Each row comes from the steps of one path. Every step used is in the known rows, and no mark comes twice. Write the path behind each row, first mark first.
Known rows
vomazar/bozus/pizu: [ 3  1  9 11  8 -6  8 -5  5  3 -3  5 -2 18  6 -6 -1 -1 -9  3]
sofot/zoni: [  5   0   4  -1   0   1 -13   1   3  -4   0   1   3  -1   1   7  -1   3
  -2   1]
zikisap/kanemib/sovo/bozus: [ -8   1  -7   9 -10   8  34   5  -3  13   9  -8   3  -6  -6   6  -7   2
  -2  12]
sovo/bozus/vomazar: [  2  -5 -10   2   4   6  16   3  -5   5  -8   3   3  16   4   1  -4  -4
  -5   4]
sovo/kanemib/bozus: [-14  -3   4  12  -9   2  26   3  -3  11   5  -2   0   2  -2  -4  -6  -7
  -7   7]
sofot/zoni/vomazar/bozus: [  6   6   8   2  -2  -9 -29 -13   3  -5  -8   7   5   9  21  14  -4  10
  -5  -2]
sovo/kanemib/bozus/vomazar/zoni/sofot: [-15   3  -2  12  -2   6   1   4   3  21  -3   2   0  17  19 -15   4  -8
  -6   4]
sofot/zoni/vomazar/bozus/kanemib/sovo: [-2  2  9 15  2 -3 -7 -8 -4 13  0 -2 -5 15 17  7 -4  6 -6  7]
kanemib/sovo/bozus/vomazar/zoni: [-2  1 -5 14  4  5 19 12 -8 15 -5 -5 -2 14 15  0 -4 -3 -4  5]
dobapam/vomazar/bozus: [  7   2   2   3  -1 -16  -9 -10  -1  -4  -7   5   1   4  14   1   5   4
  10  -1]
pizu/bozus: [ 4  1 -3  6 -3  0  7 -8 -3  2 -4 -1 -4  6 -1 -2 -6 -3 -5  3]
bozus/sovo/kanemib: [ -2  -6   1  11   2   5  28   0  -1   6   5  -5  -6   8   0 -13   3  -5
  -8   9]
vomazar/zoni/sofot: [ -1  13  -2   1   0  -3 -28  -3   5   4  -4  -1  -1   5  14  -6   4  -1
  -3  -1]
dobapam/vomazar/zoni/sofot: [  5  12  -6   1   0 -12 -34  -3  -1   2  -9  -3   4   2  19  -3   9   1
   8  -2]
sovo/kanemib: [-5 -5  0  3 -5 -1 15  1 -2  1  4 -3 -3 -2  0 -5 -4 -4  0  4]
bozus/vomazar/zoni/sofot: [ -1   6  -6   0   7   2 -25   1   5  10  -9   4   1  15  21 -11  10  -1
   0  -3]
sofot/zoni/vomazar/bozus/sovo: [ 10   4   8  10   5  -3 -16 -15   3   1  -7   6   2  19  20   7   2   9
 -13   3]
kanemib/bozus/sovo: [ -5   0   5  17   3   9  23   1  -1  17   3   0  -1  13  -3  -7   4  -4
 -14   8]
pizu/bozus/kanemib: [  1  -3  -7  12   3   2  16  -9  -5  12  -1  -3 -14  16  -4 -12  -3  -8
  -5   9]
kanemib/bozus: [-9  2  5  9 -4  4 10  2 -2 10  1  1  3  4 -2  1 -2 -3 -7  3]
kanemib/sovo/bozus: [ -3   1   0  12  -5   4  26   5 -10   7   1 -10   1   2  -3   9 -12  -3
  -8   7]

Which path is each row?
[-8 -3  1 14  4  6 22  6 -7 18  8 -9 -9  6 -4 -8  0 -4 -1  8]	bozus/kanemib/sovo
[  3   7  -9   7   4   2 -18  -7   2  12 -13   3  -4  20  20 -13   4  -5
  -4   1]	pizu/bozus/vomazar/zoni/sofot
[ -1  -1   4  13   0  -5  11 -15  -1   6  -2   1  -5  17  19  -5   0   2
 -11   5]	zoni/vomazar/bozus/sovo/kanemib
[  5  -1   8  12   0  -5  -1 -14   2   2  -2   2  -1  16  21   2  -2   5
 -13   7]	sofot/zoni/vomazar/bozus/sovo/kanemib
[  8   4  11  10   7  -8 -20  -9   4   1  -8   6   7  21  17   9  -5   7
 -13   2]	sofot/zoni/vomazar/bozus/pizu
[-14  -3  -1  13   0   3  18  10   0  18  -1   3  -3  14  16 -13   1  -7
  -4   5]	sovo/kanemib/bozus/vomazar/zoni
[  4   0  -2  11   7   1  23   3  -4   5  -3  -5   3  17  -6   0 -10  -7
 -15   8]	sovo/bozus/pizu
[  0  -3   7  13   1  -2  26 -10   3   4   3   2 -11  14   9 -13   2  -4
  -8   8]	vomazar/bozus/sovo/kanemib
[  8  -1  -2  14   3   6  20  -9  -2   8  -2  -3  -8  15  -2 -10   0  -4
 -12   8]	pizu/bozus/sovo
[  1   6   3   2  -2 -11 -17 -15  -1  -1  -7   6   2  10  20   8  -3   6
  -3  -4]	zoni/vomazar/bozus
[  3   4   7  10   6 -10  -7 -10   0   6  -7   4   3  21  17   2  -4   4
 -11   0]	zoni/vomazar/bozus/pizu
[  2   1 -10   5   7   1   5   5  -3   6  -9   3  -2  18  16  -3  -2  -4
  -4   3]	sovo/bozus/vomazar/zoni
[  5   2   1  -1  -2  -2 -27  -4  -1  -2  -5   1   9   2  12  16  -4   8
  -4  -1]	sofot/zoni/vomazar
[-9  2 -1 11  5  4  3  9  1 18 -5  6  0 16 16 -8  5 -3 -4  1]	kanemib/bozus/vomazar/zoni
[-13  -4   8  20   1   3  36   8  -2  17   6  -4   2  13  -5 -10  -7 -10
 -15  10]	sovo/kanemib/bozus/pizu
[-9 -5  0  9  2 10 14  6 -1 17 -4  7  5 14  4 -4  3 -3 -4  2]	kanemib/bozus/vomazar
[-11   0  -2  14  -2  13  31   1   7  23  11   1   1   6  -6 -10   8   1
  -9  12]	zikisap/kanemib/bozus/sovo
[  3  -6  -2  17  -2   5  34  -8  -4   9   2  -6 -11  13  -2 -15  -4  -9
 -12  12]	pizu/bozus/sovo/kanemib
